Each row comes from the steps of one walk. Every step used is in the known rows, and no mark comes twice. Write the walk behind each row, first mark first.
(in the rows, 128 means zero)
Known rows
sino-kopi-gelat-deru-pakero-rino: [112 149 152 140 120 141 132  98 114 129 121 158 126 155 107 122 138 146
  97 110  94 110 105 187 135 148 108 127 120 125 105 137 119 141 127 142
 137 132 124 120 120 128 143 126 143 146 149 129 124 134 123 140 113 136
 126 123 159 131 150 118 125  88 145 121 129 126 108 138 173 133 132]
gelat-deru-dorat-kopi-sino: [130 106  97 126 124 137 102 142 140 126 135 119 130 115 113 164 119 149
 115 126 155 127 183  89 137 145 144 147 143 135 148 143 137  98 138 109
 129 120 117 134 146 140  94 123 121 141  79  86 138 120 143 130 148  95
 123  98 116 105  69 120 137 170 133 146 131 118 127 103 122 136 128]
sino-kopi-gelat: [104 160 101 102 134 119 160 124 117 141 116 111 127 133 151 118 129  90
 178 102 129 109 113 144 102 124 119 107 131 125 140 115 125 144 136 149
 107 127 143 115 140 124 137 157 143 134 113 121  89 122 120 123 121 129
 131 125 127 130 157 121 117 110 122 121 176 142 151 199 131 119 123]
kopi-gelat-deru-pakero-rino: [117 145 144 147 121 145 123 116 115 123 114 153 128 172 117 129 143 147
 103 107  87 115 107 180 131 149 109 141 122 131 103 138 118 131 119 142
 130 130 124 118 128 130 146 124 135 145 162 122 127 135 120 138 110 136
 121 129 168 128 152 110 124  87 134 118 121 119 111 108 167 137 125]
sino-kopi-pakero: [151 143 136 111 145 111 109 109 120 110 127 119 113 110 118 138 125 123
  53 134 176 136 138 146 150 110 124  81 115 124 137 111 139 170 121 127
 144 131 124 137 101 125 122 113 135 127  95 163 120 129 140 146 142 128
 117 154  92 132 167 138 125 135 157 136 150 125 132 188 134 106 137]
gelat-deru-pakero: [168 124 134 164 112 123 120 112 129 128 123 146 113 161 110  92 125 158
  94 143 121 140 166 109 145 143 111 151 116 114 116 134 143 127 126 143
 145 135 138 127 138 133 151  87 110 101 149 149 137 141 130 143 119 187
 125 163 148 142 107 121 156  89 138 132  74 125 110  86 130 130 131]
dorat-kopi-sino: [132 126  99 114 129 132 106 136 132 118 144 111 126 105 122 173 113 140
 103 117 160 122 175 109 132 134 140 116 148 139 161 133 142 111 135 123
 113 112 124 121 155 134  97 161 120 127  88  96 117 114 147 126 139  71
 117  98 112 105  90 124 133 166 123 145 133 104 133 168 132 128 120]
deru-gelat-kopi: [132 117 144 132 125 133 122 101 129 141 144 136 129 101 142 136  99  96
 161 109  83 125  88 102  96 128 130 119 111 111 151 142 114 115 112 145
 129 116 113 136 149 119 122 164 109  94 167 196 117 138 101 150 123 106
 130 128 158 136 152 130 135 105  90 124  95 126 159 123 123 118 127]
kopi-pakero-deru: [143 134 172 125 137 112 120 126 129 121 123 120 129 132 160 110 124 115
 117 174 169 151 132 154 142 106 122 139 130 135 128 113 144 129 115 142
 125 123 137 131 101 124 136 145 132  96 150 129 168 131 110 140 122 112
 141 138 104 154 156 145 124 101 139 122 113 118  98 164 113 150 126]
sino-kopi-gefevi: [124 137 103 126 125 131 178  70 125 124 148 108 131  82 122 144 133 142
 161 118 139 136 125 146 130 138 146  96 135 120 151 107 112 129 146 124
 124 133 159 107 122 121 129 154 112 130 137 181 111 106 143 122 146 145
 120 132 108 130 144 135 139 126 121 138 155 132 124 245 155 115 137]
dorat-kopi: [136 137 122 127 140 127 116 135 133 123 147 115 117  81 144 149 121 141
 119 134 152 136 149  85 129 117 152 140 129 130 133 129 143 119 123 127
 117 112 121 119 135 128 116 176 115 128 115 102 121 128 146 116 133 106
 126 114 129 112  89 133 113 157 127 138 102 126 147 163 125 125 125]
deru-sino: [142 104 113 131 125 127 143 171 121 144 143 131 129 138 126 132 100 139
 145 125 111 128 121 110 138 116 109 102 138 129 139 121 128 110 128 135
 123 135 119 120 192 126 127 138 134 100 127 131 104 124 136 116 125 119
 115 131 115 128 136 136 134 127  80 139 103 111 149  75 109 125 117]
sino-kopi: [133 130 133 113 120 114 164  83 129 141 160 130 123  77 128 120 112 132
 117 127 148 125 108 128 129 114 118  90 126 118 141 110 117 153 142 138
 129 127 132 120 115 116 121 158 142 106 104 172 112 129 133 139 113 118
 146 121 113 135 109 146 118 139 116 139 133 140 143 227 138 110 132]
deru-dorat-kopi-gelat: [104 149  96 120 147 132 120 179 125 138  99 102 127 142 157 139 142 105
 187 117 120 119 146 101 108 126 137 164 130 135 123 134 137 107 118 126
 109 122 134 124 146 141 125 157 121 164 105  52 116 126 127 109 142 134
 119 119 147 117 125 111 116 131 141 125 154 141 152 111 113 132 125]
pakero-rino: [120 136 138 129 123 146 136 123 122 118 132 144 138 142 135 153 133 141
 132 106  88 119  67 171 120 126 115 118 131 141 114 121  99 125 114 131
 110 121 116 113 115 118 122 168 140 143 159 132 117 130 121 135 101  86
 132 118 154 121 140 122  95 134  91 122 130 117 133 155 160 132 114]
kopi-gefevi: [137 133  87 138 125 140 164 108 127 110 128 102 136 122 137 147 140 138
 188 119 120 143 127 130 122 136 143 118 139 130 144 110 115 110 129 124
 111 129 157 105 136 125 133 150  97 137 163 160 111 106 135 118 142 149
 113 146 126 128 148 121 137 124  98 132 142 121 126 192 140 126 125]
dorat-kopi-gelat-deru: [114 146 103 137 125 125 142 110 129 109 121 127 127 146 144  90 132 113
 211 123 146 133 140  96 100 156 166 164 132 122 127 144 137 129 143 144
 119 125 118 126 149 120 152  92 129 130 150 121 122 126 115 113 132 148
 140 125 135 120 109 111 124 123 112 111 137 138 129  97 109 140 127]
rino-pakero-deru: [141 125 197 124 125 122 125 108 147 148 136 135 135 117 156  79 131 109
 105 171 143 148 109 137 130 106 110 150 136 136 112 120 126 126 115 133
 105 116 143 133  97 139 141 149 106  86 158 146 157 141 120 150 108 138
 164 114 120 152 122 152 126  83 143 120  94 124  99 122 119 146 121]
gelat-deru-pakero-rino: [130 135 153 152 118 144 124 107 119 122 123 160 127 161 110 129 138 161
  88 116  89 122 110 173 139 145 112 137 121 128 103 135 115 130 119 134
 136 130 118 120 120 126 141 124 134 137 162 135 133 137 124 143 108 133
 126 131 166 130 134 117 122  97 128 123 106 117 106 114 169 135 128]
gelat-kopi: [144  98 145 131 124 124 120  96 135 132 151 140 128  99 139 142  97 118
  98 100 108 131 104 101 107 122 125 114 128 125 150 134 117 116 116 138
 132 122 127 137 114 104 118 150 116  82 166 210 121 140 121 152 129 101
 124 132 121 126 135 137 141 136  81 128  84 129 153 145 130 114 127]
rino-pakero-deru-sino-kopi-gefevi: [118 129 136 123 128 131 171  77 127 146 154 119 133  78 112 125 129 139
 133 132 141 134 129 156 143 130 135  95 139 121 143 113 121 128 148 122
 129 134 158 114 136 133 132 147 112 117 131 178 120 109 147 121 158 146
 122 114  93 134 161 148 155  94 147 138 142 125 105 188 154 119 141]
pakero-kopi: [133 125 138 118 115 117 127 151 134 126 147 119 130  94 117 145 127 131
  94 154 123 118 123 117 125  99 116 107 130 131 134 119 131 139 141 114
 129 126 147 125  89 123 117 154 135 114 138 125 145 123 135  94  97 106
 133 134 133 132  97 148 131 179 127 132 104 131 133 209 102 127 123]
gelat-deru: [146 115 112 149 108 124 154  89 137 107 139 140 130 142 135  83 121 137
 189 137 139 147 117  94 114 152 151 148 130 119 127 132 121 129 139 139
 127 131 116 128 137 111 148  79 127 106 166 166 132 132 114 134 112 157
 151 140 131 130  87 121 126 135  83 118 108 134 126  97 108 136 125]

Which walk is each row?
[116 140 157 122 142 146  96 114 112 111 120 144 130 138 121 169 130 119
  84 100  95 120  76 186 125 131 124 103 112 132 121 134 112 142 101 128
 134 121 102 136 112 121 121 142 135 148 159 153 122 133 115 150 127  84
 112 131 149 124 195 123 110 117 129 118 141 111 131 137 163 121 127] -> deru-gelat-kopi-pakero-rino
[128 142 142 123 139 142 103 130 116 102 114 137 131 155 124 163 142 136
  81 109 114 126  87 190 138 125 118 108 122 143 114 120 114 146 103 124
 126 125 110 126 105 124 124 137 139 157 144 126 120 128 127 141 121  91
 114 138 137 120 178 121 103 133 126 121 148 110 126 143 159 125 121] -> kopi-pakero-rino
[111 142 108 130 116 120 167  88 127 117 128 136 129 142 138  72 127 109
 209 120 145 128 121 119 102 155 150 138 130 115 132 134 125 143 150 147
 126 133 123 126 138 113 154  84 144 120 146 152 117 126 109 126 122 157
 149 129 129 130 116 118 128 115 110 111 151 144 129 123 119 133 132] -> sino-kopi-gelat-deru
[121 111 102 137 122 126 157 157 119 135 130 138 131 163 128  97 107 124
 197 120 117 126 128 108 123 143 134 126 139 122 135 138 133 117 143 142
 128 142 113 125 200 121 145  88 143 108 140 127 108 123 119 111 133 143
 122 127 116 126 141 123 142 111  86 122 120 120 133  36 102 134 122] -> kopi-gelat-deru-sino
[151 128 129 129 158 124  68 165 128 110 110 109 114 120 126 163 139 138
  60 144 167 146 172 106 154 113 142 140 113 135 120 127 152 131 104 105
 145 125 116 146 111 143 110 114 112 154  86  92 141 133 148 133 160 131
 104 152 111 117 132 129 124 156 172 140 130 126 132  96 120 119 136] -> deru-dorat-kopi-pakero
[141 141 131 149 117 119 131 110 122 136 114 141 113 159 111  88 129 137
 105 130 123 126 169 128 138 145 113 142 116 111 119 135 149 140 135 149
 144 138 143 126 143 135 156  92 122 114 134 140 131 139 126 140 123 192
 124 155 146 143 127 118 158  73 160 128 105 134 110 109 136 126 137] -> sino-kopi-gelat-deru-pakero
[114 117 107 137 128 127 146 154 119 134 133 137 127 148 126 103 110 129
 191 123 127 125 138 102 126 141 146 130 138 122 134 144 144 117 146 137
 130 139 110 124 203 124 142  98 141 113 132 113 111 122 126 104 142 137
 122 115 115 119 134 124 141 116 100 124 115 120 136  34 106 136 126] -> dorat-kopi-gelat-deru-sino
[130 109  94 119 129 136  98 156 139 131 134 112 131 111 118 178 120 147
 106 122 149 125 182  95 139 132 135 138 143 140 150 138 137  97 130 110
 124 118 123 129 148 144  89 150 117 142  67  74 129 118 149 129 147  87
 118  97 117 107  74 122 134 174 131 150 133 116 134 121 126 130 125] -> deru-dorat-kopi-sino
[118 145 156 115 140 136 116 106 112 111 128 140 127 125 115 162 138 134
  65 110 127 120  88 199 141 124 119  91 120 135 117 119 114 161 114 126
 134 126 111 126  93 121 121 143 151 156 129 145 122 128 135 144 127  86
 119 129 125 124 172 130 102 131 141 125 160 118 124 182 172 118 131] -> sino-kopi-pakero-rino
[149 126 130 135 153 122  73 150 130 105 111 117 113 125 120 148 140 138
  75 149 173 148 171 101 154 122 155 147 113 130 118 134 155 134 111 103
 152 128 111 149 110 139 117  89 115 153  92 102 146 134 144 132 164 143
 108 150 108 117 124 126 128 158 171 136 128 131 126  77 114 122 139] -> gelat-deru-dorat-kopi-pakero
[ 99 149 103 103 134 120 162 143 113 151 120 117 127 134 140 115 119  96
 180 101 123 105 119 142 111 125 114  97 134 124 144 122 129 136 141 148
 114 133 136 115 166 129 135 150 149 130 106 117  89 120 123 116 131 128
 122 120 119 130 168 125 128 105 123 124 168 133 148 155 127 119 126] -> deru-sino-kopi-gelat
[138 112 125 136 140 132 104 160 141 137 135 116 123  94 140 155 130 151
 120 144 136 138 155  65 136 114 144 168 124 132 117 135 134  99 116 106
 131 121 120 131 126 139 105 158 111 147  88  74 143 134 145 120 142 127
 127 112 140 113  65 130 115 165 140 146 102 144 146  90 117 128 132] -> deru-dorat-kopi
[123 111 134 122 116 114 169  93 124 149 168 147 123  86 108 103  99 140
 130 130 149 123 116 121 141 130 128  87 129 110 144 126 126 145 158 135
 148 140 116 125 159 112 130 114 158  95 105 175 115 125 135 127 134 126
 143 109  96 131 112 149 136 130 114 139 122 136 134 141 126 115 139] -> gelat-deru-sino-kopi
[129  99 127 140 119 132 119 164 148 144 105 133 137 157 120 103 150 121
 160 147 103 133 129  88 121 133 124 181 122 127  98 140 114 106 126 101
 138 139 129 153 106 142 129  67 116 151 116  99 154 140 121 125 127 181
 144 139 146 132  81 122 135 143 144 122 129 156 122   4  96 135 132] -> rino-pakero-kopi-gelat-deru-dorat
[112 135 154 121 136 135 120 105 112 111 132 151 127 132 103 150 129 143
  74 109 131 120  90 195 147 134 126  93 122 131 117 128 120 156 126 125
 146 133 102 128 113 118 126 114 158 148 129 149 125 127 132 138 133  96
 119 123 116 121 174 130 114 126 138 123 153 115 116 128 165 123 135] -> gelat-deru-sino-kopi-pakero-rino
[106 158 127 102 134 124 119 165 129 136 107 109 132 141 130 116 148  82
 126 122 108 108 127 139 101 110 111 124 131 138 123 125 135 147 129 126
 102 122 154 131 105 143 135 140 119 140 133  97 113 127 132 104 115 135
 122 132 142 129 154 126 132 124 156 111 152 131 131 158 112 124 118] -> rino-pakero-kopi-gelat
[149  94 155 140 132 125 113 172 144 146 107 124 136 147 149 127 138 133
 130 174 127 148 134 116 150 105 112 174 122 135 107 120 124  93 106 109
 141 135 134 146 101 138 119 122 123 130 111  92 186 138 114 143 129 147
 142 137 124 149 108 138 124 126 143 136 115 141 109  57 101 147 132] -> kopi-pakero-deru-dorat
[115 142 121 130 116 123 138 117 134 115 120 132 132 148 125  79 141 102
 168 134 131 126 126 116 102 147 143 148 130 124 118 141 131 143 146 130
 124 130 130 136 118 125 153  72 126 125 162 136 132 130 117 111 117 163
 145 132 135 130 116 121 135 122 131 105 134 138 118  97 106 134 128] -> rino-pakero-kopi-gelat-deru
[142  96 164 135 131 120 120 153 142 154 116 126 133 127 144 125 134 133
 119 174 138 144 132 124 154 106 112 162 122 130 111 119 123 103 115 112
 146 136 135 146  94 136 117 124 131 124  97  98 183 139 118 143 133 140
 149 132 119 150 109 144 124 128 154 139 121 146 112  81 108 143 138] -> sino-kopi-pakero-deru-dorat
[135 121 127 100 118 130  95 149 141 131 143 120 134 110  90 157 127 124
  42 132 137 112 165 133 133 120 112  92 145 142 149 131 130 138 140 109
 117 119 145 136 103 141 100 131 116 119 100 124 130 118 150 124 121  90
 124 108 112 118 104 138 150 167 146 137 133 105 117 166 126 123 119] -> rino-pakero-kopi-sino
[124 102 113 145 115 130 132 164 144 139 104 129 140 158 128 110 144 128
 190 144 105 130 130  87 120 134 131 181 123 125 107 138 115  99 131 106
 141 142 129 146 115 129 129  78 128 148 119  91 159 134 112 116 123 173
 142 138 145 133  78 119 131 150 126 125 130 157 129  27  92 140 133] -> pakero-kopi-gelat-deru-dorat
[103 156 107 108 129 120 136 173 122 129 109 106 133 142 143 130 141  90
 168 122 111 106 126 138  99 112 116 120 133 135 134 121 133 136 135 134
 106 125 154 121 118 130 133 158 137 139 137  88 115 118 118  92 111 113
 121 134 144 131 149 122 126 137 131 114 154 132 142 183 107 131 118] -> pakero-kopi-gelat
